Known rows, with every step that occurs:
legag, lusofa, likek: [-0.760,0.365,-0.291,0.060,3.137,0.340,0.158,0.096,0.224,-1.945,-0.351,2.952,0.006,-0.371,2.247,1.457,-1.463,1.369,0.254,1.202,-0.898,-0.528]
tisu, suli: [-0.928,0.693,-0.427,-0.264,1.451,1.394,-0.519,0.134,0.472,-0.091,-0.818,2.311,-0.507,1.537,1.445,-0.961,0.375,0.454,0.002,1.313,1.308,0.036]
lusofa, legag, tisu, finuzof: [0.031,-0.347,-0.122,0.177,-1.153,0.110,0.792,-0.190,-0.427,1.666,-1.580,0.611,-0.015,2.050,0.957,0.808,2.935,-0.275,0.020,-0.866,-1.008,0.431]
likek, lusofa: [-0.373,0.757,-0.489,-0.259,0.179,-0.227,0.319,0.528,0.548,-0.330,0.501,-0.115,-1.112,0.819,0.182,-0.006,-1.337,0.693,0.103,1.981,-0.806,-1.882]
lusofa, legag, tisu: [0.421,-0.316,-0.382,0.388,-0.106,-0.600,0.670,-0.082,-0.128,1.408,-1.344,0.095,0.287,1.474,1.173,0.923,1.816,0.105,0.423,0.073,-1.105,0.400]
suli, tisu: [-2.227,0.484,-0.581,-0.182,1.275,0.574,0.468,0.002,-0.366,-1.158,-0.251,0.327,-0.505,2.816,0.744,0.313,1.702,1.216,0.374,0.855,-4.107,-0.274]
finuzof, legag, tisu, likek, lusofa, bufe: [0.570,0.182,0.010,-1.310,-1.452,-0.476,0.407,0.315,-0.829,1.584,0.244,0.840,0.545,-0.281,1.543,1.486,0.179,-0.175,0.117,1.309,-0.137,-0.399]
likek, lusofa, legag, finuzof: [0.209,-0.129,0.030,-0.099,-1.608,-0.319,0.823,0.082,0.495,0.911,0.374,-2.012,-0.143,1.677,0.178,0.157,1.077,0.451,0.235,0.719,0.611,-1.588]
likek, lusofa, legag, finuzof, tisu, suli: [0.269,-0.273,0.161,-0.193,-1.336,0.477,0.165,0.166,-0.346,1.473,0.105,-1.805,0.567,2.599,0.256,-0.513,3.260,0.250,-0.080,1.049,1.404,-0.946]
tisu, likek, lusofa, legag, finuzof: [-0.650,-0.185,-0.193,0.216,-2.326,-0.957,0.377,0.059,1.023,0.001,0.318,-1.165,0.290,0.155,1.263,0.596,-2.490,0.617,0.591,0.653,-2.548,-1.577]
suli, tisu, finuzof, legag, lusofa: [-2.132,0.394,0.814,-1.194,-0.156,1.741,0.705,-0.168,-1.651,-0.636,-0.558,1.481,-0.477,2.689,0.692,0.714,4.725,0.465,0.050,-0.905,-1.712,0.109]
lusofa, likek, tisu: [-1.396,0.665,-1.406,0.536,2.681,0.503,0.647,-0.230,0.482,-0.892,0.715,0.119,0.118,0.028,0.891,0.820,-4.002,1.457,0.655,0.952,-2.661,-0.495]
lusofa, likek: [-0.833,0.508,-0.955,0.450,2.762,0.820,0.203,0.127,0.631,-0.914,0.038,1.663,-0.261,0.563,1.651,1.359,-2.451,1.374,0.475,0.712,-4.700,-0.480]
suli, tisu, finuzof, legag, lusofa, bufe: [-2.012,0.416,0.830,-1.536,-0.933,1.614,0.833,-0.218,-1.726,-0.252,-0.385,1.606,-0.621,2.817,0.855,0.327,4.739,0.119,-0.317,-0.115,-1.031,-0.034]
likek, tisu, finuzof: [-1.761,1.015,-1.034,-0.559,-0.696,0.979,1.227,-0.410,0.025,-0.382,0.225,0.647,-0.958,0.780,-0.027,-0.503,-1.382,0.630,0.109,0.358,0.524,-0.190]
tisu, finuzof: [-1.198,0.776,-0.460,-0.716,-0.804,1.581,0.679,-0.003,0.122,-0.289,-0.685,2.800,-1.512,1.667,0.817,0.119,0.857,0.390,-0.247,-0.209,-2.027,-0.111]
finuzof, legag: [0.150,0.833,0.338,-1.326,0.003,1.379,0.789,0.165,-0.486,0.447,-0.155,1.684,-1.015,0.486,1.104,1.035,1.257,0.341,0.783,0.011,-0.994,0.497]
tisu, likek, lusofa, legag: [-0.839,0.132,-0.050,0.530,-1.716,-1.062,0.231,0.229,0.902,-0.184,-0.026,-0.857,-0.295,-0.228,1.092,0.332,-3.401,0.403,0.742,0.753,-3.677,-1.612]
likek, tisu, finuzof, legag, lusofa, bufe: [-1.095,0.969,0.062,-1.619,-1.691,1.112,1.486,-0.487,-0.918,0.249,0.368,1.220,-0.741,0.241,0.438,-0.337,0.232,-0.069,-0.076,0.605,3.609,0.038]
lusofa, bufe: [-0.413,0.872,-0.726,-1.011,-0.944,0.176,0.810,0.102,0.435,0.116,0.016,2.164,-1.178,1.163,1.489,-0.469,-1.105,0.285,-0.321,2.810,-0.634,-0.393]

Rows:
[-0.557,0.827,0.446,-1.492,-1.425,2.304,0.896,-0.015,-0.707,0.678,-0.544,2.564,-1.455,1.345,0.746,0.676,2.512,-0.091,0.113,-1.157,-1.276,0.409] => tisu, finuzof, legag
[-0.175,-0.068,-1.108,-1.182,-2.634,0.232,0.526,0.152,-0.296,0.234,1.118,0.605,0.991,1.471,1.626,0.516,1.217,1.122,-0.451,2.611,-1.076,-0.476] => legag, finuzof, tisu, likek, lusofa, bufe
[-0.026,-0.513,-0.319,-0.097,-2.285,0.469,0.815,-0.266,-0.167,0.787,-0.441,-0.325,0.931,1.885,1.523,0.764,2.468,0.726,0.507,0.010,-2.656,0.667] => lusofa, legag, finuzof, tisu, likek
[-1.532,0.623,-1.119,0.568,3.069,1.108,-0.038,-0.244,0.389,-0.529,0.397,0.321,0.598,0.486,1.103,-0.003,-3.114,1.156,0.431,0.947,-0.437,-0.343] => lusofa, likek, tisu, suli
[-1.259,1.046,-0.316,-1.177,-1.347,1.554,1.382,-0.406,-0.656,0.383,0.338,0.468,-0.893,0.545,-0.095,-0.076,0.026,0.275,0.375,-0.449,1.089,0.255] => likek, tisu, finuzof, legag
[0.451,-0.196,-0.054,-0.200,-1.703,0.032,0.699,0.200,-0.332,1.106,0.379,-1.980,0.212,2.182,0.100,0.173,2.624,0.486,0.096,1.038,-0.387,-1.019] => likek, lusofa, legag, finuzof, tisu
[-1.507,0.958,-1.017,-0.219,1.052,0.826,0.261,-0.330,0.341,-0.243,0.117,0.265,-0.149,0.652,0.509,-1.343,-1.678,0.685,0.315,1.491,3.153,0.002] => likek, tisu, suli
[-1.264,0.939,0.030,-1.275,-0.857,1.295,1.328,-0.423,-0.813,-0.155,0.207,1.077,-0.696,0.055,0.268,0.052,0.404,0.313,0.276,-0.265,3.008,0.184] => likek, tisu, finuzof, legag, lusofa
[0.000,0.252,0.239,0.274,-0.806,-0.421,0.570,0.281,0.352,0.721,-0.104,-1.651,-0.908,1.355,-0.035,-0.156,-0.233,0.122,0.480,0.881,-0.959,-1.625] => likek, lusofa, legag
[-1.360,0.471,-0.412,0.169,3.352,0.525,-0.011,-0.209,0.058,-1.658,-0.050,1.886,0.622,-0.469,1.829,0.325,-2.029,1.197,0.200,1.419,2.572,-0.386] => legag, lusofa, likek, tisu, suli
[-0.290,0.630,0.516,-0.922,1.780,1.040,0.814,-0.116,-0.918,-0.547,0.270,1.485,0.090,-0.902,1.506,1.569,-0.192,0.736,0.801,0.131,1.372,0.175] => finuzof, legag, lusofa, likek, tisu
[-0.875,0.520,-1.111,-0.333,-0.575,0.594,0.046,0.423,-0.672,-0.780,-0.174,2.132,0.209,0.819,1.782,0.682,-0.165,1.113,0.380,1.725,-5.578,0.591] => finuzof, tisu, likek
[-1.227,0.528,-0.581,0.132,2.941,0.101,0.548,-0.147,0.130,-1.946,0.206,1.706,0.327,-0.762,1.700,1.017,-2.701,1.455,0.401,1.372,0.966,-0.534] => legag, lusofa, likek, tisu
[-0.402,0.742,0.927,-1.980,-1.776,1.858,0.948,-0.095,-1.032,0.438,-0.587,3.482,-1.287,0.955,1.322,0.451,2.821,-0.335,-0.382,-0.127,1.664,0.213] => tisu, finuzof, legag, lusofa, bufe
[0.295,0.180,-0.148,-0.982,-0.472,0.069,0.381,0.189,-0.732,0.934,-0.393,1.822,0.608,-0.402,1.942,2.079,0.524,0.266,0.579,0.130,-1.435,0.550] => finuzof, legag, tisu, likek
[-1.174,0.529,-0.649,0.063,-0.949,-0.873,0.002,0.415,0.993,-1.023,0.434,0.358,-0.496,-0.565,1.236,0.449,-4.369,0.834,0.482,1.704,-3.627,-1.785] => tisu, likek, lusofa
[0.774,0.323,-0.153,-1.265,0.402,0.556,0.607,0.221,-1.030,1.268,-0.413,1.667,0.136,0.517,1.380,1.833,2.526,0.199,0.385,0.221,0.220,0.688] => finuzof, legag, tisu
[-0.487,0.662,-0.078,-1.094,0.178,-0.249,0.632,0.095,0.071,-1.094,-0.377,3.397,-0.832,0.023,2.093,-0.004,-0.439,0.495,-0.360,2.897,2.537,-0.522] => legag, lusofa, bufe
[0.005,0.088,-1.304,-1.153,-0.776,1.290,0.725,0.037,-0.488,-0.034,0.404,1.472,0.668,2.249,1.447,0.893,3.450,1.491,-0.199,1.554,-0.840,0.714] => legag, finuzof, tisu
[-0.281,-0.050,-1.260,0.063,-0.048,-1.637,-0.107,0.438,0.186,0.023,-0.050,0.719,0.862,-0.332,1.597,1.448,-2.066,0.699,-0.037,1.771,-1.628,-1.113] => legag, tisu, likek, lusofa
